Each row comes from the steps of one path. Every step used is in the known rows, and no mark comes twice. Write the path behind each row, first mark first.
Known rows:
kikasip, zamobek, rizabap, penuke, fusat: [ -3.1   0.0   0.3 -12.8   6.4  31.8  10.8  -4.4 -13.2 -18.3  -8.5  17.2
 -13.6   0.6 -12.2   4.2   3.8   2.7   7.5 -16.8]
rinin, kikasip, zamobek, rizabap, patad: [  5.8  27.7   2.2 -29.2   7.3  45.4 -11.4  -0.9  12.7   9.7 -26.4  -9.7
 -12.2  -1.9   5.4 -37.5 -10.1  -5.6  41.1  -5.6]
fusat, zamobek: [ 17.8  -6.0  19.5   3.1 -18.8 -36.5  23.4  36.5   9.4  -3.0   5.1  14.3
   6.8  -8.4   9.6 -16.5  -2.3  -4.8  34.8 -28.2]
rizabap, penuke, fusat, zamobek: [  5.7 -26.9  11.7   0.4 -30.8  -6.1  32.7  32.4  -2.3 -19.4  14.3  32.1
  -8.9 -11.8 -11.0  13.2   8.9   5.7   4.7 -20.6]
penuke, fusat, kofod, kikasip, zamobek, rizabap, patad: [-14.2  16.1   6.4  -7.0  24.4  26.0 -21.8 -26.8 -11.2   8.7 -10.1  -8.7
  -4.6   6.6  22.8 -15.2   2.3   5.5 -22.8  22.9]
penuke, kikasip, zamobek, rizabap, patad: [-11.7  20.2  -9.3  -4.0  27.1  16.7 -24.2  -0.8   2.3  20.9 -27.8  -5.9
   6.8   6.5  15.3 -15.2   0.0  -5.1  11.4  -7.7]
febi, fusat, kofod, kikasip: [  6.0  -5.3  25.5  24.3 -33.8 -38.2  -1.8 -27.7  -4.8   7.7   7.9 -23.4
  14.9   3.6   8.2  23.4  -4.0   4.8 -30.2  36.9]
fusat, penuke, kikasip, zamobek, rizabap, patad: [-19.6  24.1  -6.4  -4.8  55.7  -5.1 -31.9   3.6   0.0  23.9 -25.9   1.5
  -3.0   3.9  17.3 -13.0   4.6   3.8 -15.3   1.7]
rizabap, penuke: [ 23.5 -16.7  -5.3 -11.6 -33.7  -1.0  18.4  13.1  -2.5  -7.9   2.5   8.1
   8.7  -6.5 -14.6  17.5  -2.4  -8.0   1.9 -15.1]
fusat, zamobek, rizabap: [ 14.4  20.4   9.3  -7.3  -6.2  -5.0  12.6  29.2  12.1   2.3  -5.0  27.7
   8.9 -10.0  18.5 -31.9  -5.0 -19.6  38.0 -23.7]
kofod, kikasip, zamobek, rizabap: [ -5.2  13.5  18.4   0.9  31.7  -9.5 -19.8 -10.6   3.9   8.7 -11.5 -13.4
  13.5   8.9   3.9   6.2 -16.7  -4.5  29.3 -12.8]
penuke, fusat: [ -2.0 -18.2  14.3  -1.8 -43.1 -31.8  36.8  14.9 -17.5  -5.5   8.7  -2.5
  -6.1  10.9   0.7   1.9  -7.0  13.0   5.7  -8.8]
fusat, kofod, kikasip, zamobek, rizabap: [  8.5  24.1  12.5   1.3  31.9  -7.3 -26.7 -23.3   3.9   9.5  -3.7 -21.5
  13.3   3.3   6.7 -12.7  -6.4  -4.6   4.9   6.7]
kofod, kikasip, zamobek: [ -2.5 -12.3  27.8  11.8  17.6 -43.4  -9.2  -2.7   2.0   2.4  -2.0 -25.5
  12.5  10.9  -4.8  21.5 -10.7  11.0  27.1 -19.7]
rinin, kikasip: [ 16.0  -3.9  16.7 -11.9 -47.2 -21.8  21.3  17.9  11.2   6.7   5.8 -27.5
  -2.7   1.1 -17.8  -5.9 -18.8   4.5  35.7  -4.7]
patad, rizabap, penuke, fusat, kofod, kikasip, zamobek: [-11.3 -16.7  -5.9   2.4  10.4  27.7 -11.6 -22.2  -1.5 -15.0  17.5 -14.2
  -8.1   9.3 -19.5  20.0  10.2  18.3 -30.9  23.7]
febi, fusat, zamobek, rizabap, patad: [  2.9  21.5   6.8  -1.3 -16.8  30.8   6.4   6.7   5.8   3.0 -25.4  43.9
   0.2 -12.5  44.2 -26.8   5.8 -19.9   7.5   6.7]
kofod, rizabap, penuke, fusat, zamobek: [ -8.1 -30.8 -26.0   0.7  -4.1   3.7  28.1  38.2   4.9 -18.0  25.9  35.7
 -16.5 -11.3   4.8  -5.0   5.3  -5.5   7.4 -16.0]
rinin, kikasip, zamobek: [ 11.3  -2.6  23.3  -9.4  -8.2 -19.3  10.5   9.7  13.0  -2.6  -3.4 -31.7
 -10.1   3.2 -21.8 -10.0 -12.2  14.6  53.1 -19.9]
fusat, kofod: [ 30.4   4.2   2.1  -4.3 -31.2 -26.3  17.0   2.0  -4.0   2.4   8.6 -15.2
   8.7  -2.2   4.2 -23.7  -1.0  -3.1  -6.5   3.2]
patad, rizabap: [  5.3  -2.6 -12.5 -10.7 -31.1   3.3  18.6  14.4   6.9  -0.9   2.8  -3.2
   4.1  11.8   5.6 -19.1  -5.8  -5.2  16.0  -4.1]
rizabap, penuke, kikasip: [  2.7 -21.0  -7.1   5.3 -28.4 -18.8   1.8  12.8   1.9  10.6   6.1 -10.2
  15.2  -1.7 -26.1  39.0  -1.9   0.0 -11.9  -3.4]

Write each row's path:
[ -5.2  -7.7 -42.6 -12.8 -11.6  16.0  15.3   4.5 -12.5   3.8  14.9   2.4
 -17.4   2.2  38.1 -46.3   4.0  -5.2 -29.8  23.2] -> penuke, fusat, kofod, rizabap, patad
[  0.3 -17.7  -0.9  11.7   8.3 -17.5 -10.3   5.8   3.7   0.8  -3.1 -14.9
   8.8   0.9 -30.0  33.2   4.4  10.4   4.2 -21.1] -> rizabap, penuke, kikasip, zamobek
[-12.9 -22.0 -38.3  10.7  36.5  -8.3 -15.7  11.8  10.2   3.0   7.6 -12.2
  -1.3   0.5 -14.1  14.5   1.6  -1.7   7.0 -17.8] -> kofod, rizabap, penuke, kikasip, zamobek
[-26.3  21.3  17.3  22.0  37.4 -37.8 -21.4 -14.5  -2.3  11.2 -20.7  -3.7
  -5.4   9.5   5.0  12.2   4.6  13.5 -17.3  14.0] -> febi, fusat, penuke, kikasip, zamobek, rizabap
[ -3.4  26.7   9.8   7.7  21.1  26.6 -32.7 -46.0  -3.7  10.1 -25.0  -6.3
   5.5   1.4  30.3  -7.8   4.2  -4.8 -24.8  35.7] -> febi, fusat, kofod, kikasip, zamobek, rizabap, patad
[ 15.3  13.8   0.8  -5.3  31.2  23.6 -30.5 -27.4   4.9   2.6  -2.9  -7.2
  13.8  -7.5 -12.2  10.2   0.1  -8.8 -12.0   7.7] -> fusat, kofod, kikasip, zamobek, rizabap, penuke
[  3.1   4.1  -5.9   4.0  -1.9   8.7  -9.3  27.1  17.7  11.1  -0.6  24.3
  16.8 -15.5 -10.2  10.7   1.8 -17.2   7.6 -11.8] -> fusat, zamobek, rizabap, penuke, kikasip
[ -6.0 -22.4 -10.0  -4.9 -30.2  29.1  28.0  30.2   6.8 -22.6  15.2  34.1
 -12.8  -3.6  -6.5   0.2  13.2   3.1   1.1  -6.1] -> patad, rizabap, penuke, fusat, zamobek
[ -8.5  16.7   3.3   6.3  21.9 -16.0 -15.2   0.8   5.2  15.5 -14.2 -16.1
   8.8   9.4  -3.6  -6.0  -5.5  -0.9  24.9 -17.2] -> penuke, kikasip, zamobek, rizabap
[ -3.3   8.4  17.0  -3.9 -16.3  -5.7  25.2  28.8  -1.2  -4.6   3.1  30.9
  -6.8  -3.1  16.2 -25.6  -1.9  -4.8  25.3 -16.4] -> penuke, fusat, zamobek, rizabap
[ -1.9  24.0  22.4  17.8  17.5  -5.8 -23.7 -42.8  -0.1   4.3 -11.0 -15.3
   8.6   4.6  12.5   1.6  -0.6  -0.4 -10.4  26.8] -> febi, fusat, kofod, kikasip, zamobek, rizabap
[ -0.4 -21.5  14.8   8.6   8.2  -8.3  -5.9 -20.9 -11.3 -11.9  15.3 -16.8
  -2.9   1.9 -22.8  33.6   8.2  22.0 -28.2   9.4] -> rizabap, penuke, fusat, kofod, kikasip, zamobek
[ -0.4  -8.7 -29.0  -2.7 -14.3 -18.5  24.6   6.2  -9.4  -3.1  28.1  -9.8
 -14.8   4.7  19.0 -35.3  -1.4   0.3 -16.2  14.0] -> penuke, fusat, kofod, rizabap
[  4.3 -12.7 -51.3   5.5  -1.1  -4.4 -10.8   6.2   9.0  13.0  24.2 -14.2
   7.1  -7.6  -7.2   1.3   2.5 -11.9 -32.7  17.6] -> fusat, kofod, rizabap, penuke, kikasip
[ 10.6  11.9  -7.2 -14.5   8.9  37.1   4.2 -16.8 -12.9 -16.1  -0.9   9.1
 -14.0  -4.5 -10.5 -14.9  12.3   3.8 -17.4   3.0] -> kikasip, zamobek, rizabap, penuke, fusat, kofod
[ 16.4  11.5  -7.0 -17.5  18.1  31.2  -3.6  -3.0   0.9 -10.2 -16.5  14.8
   1.2  -6.2 -10.8  -3.6   1.0 -11.3  21.1 -24.5] -> kikasip, zamobek, rizabap, penuke
[-22.5  -4.7  25.8  32.5  22.9 -67.4 -10.2  -6.4  -6.4   5.7  -9.6 -16.4
  -6.0  11.7  -4.3  27.2   8.2  28.6 -18.9   8.4] -> febi, fusat, penuke, kikasip, zamobek
[  0.1  -2.1  -8.5 -18.4 -32.5  32.4  21.8   3.2 -13.3  -8.3   1.1  21.8
  -5.2  -1.9  -8.5   8.3  -3.6  -7.7  -7.5  -1.6] -> zamobek, rizabap, penuke, fusat
[ -9.4  12.3  18.5   4.4  21.5  -7.6 -13.1 -24.8  -9.0   2.5   2.9 -19.1
  -0.3  10.8   5.0  -5.7  -2.9  11.1  -7.4  14.0] -> penuke, fusat, kofod, kikasip, zamobek, rizabap
[ -8.3 -30.5 -36.7  -7.8 -17.0   9.7  26.8  16.7  -8.3 -12.8  22.3  13.4
 -15.6  -1.0  -1.5   6.3  -1.8  -3.6  -9.1  -3.6] -> kofod, rizabap, penuke, fusat
[ -8.6 -11.8 -34.4  28.0  22.2  -3.0 -18.9 -22.5   6.9  -2.4   8.9 -13.9
  -4.8  -3.4  -6.9  10.5  14.9   3.3 -32.3  23.9] -> febi, fusat, kofod, rizabap, penuke, kikasip, zamobek
[  0.0   0.1  -1.9  -6.6 -18.5  23.6  -6.2 -20.2  -9.4   3.4  14.7  -0.4
   5.8  -3.3  -9.8  22.1  -3.2  -3.5 -42.0  32.0] -> zamobek, rizabap, penuke, fusat, kofod, kikasip
[ 10.6  10.2   6.7   4.2 -22.2  28.0  10.0   6.1   9.0 -11.9 -11.0  45.6
   3.7 -19.4   5.9   4.9   8.1 -19.2   4.4  -1.2] -> febi, fusat, zamobek, rizabap, penuke
[-16.9  -8.1  11.4  -1.1  19.8  19.0 -10.3 -15.7  -8.0  -7.1  -2.6   3.3
  -3.0   5.2 -16.8  35.8  -3.6   6.1  -0.8  -4.1] -> kofod, kikasip, zamobek, rizabap, penuke, fusat
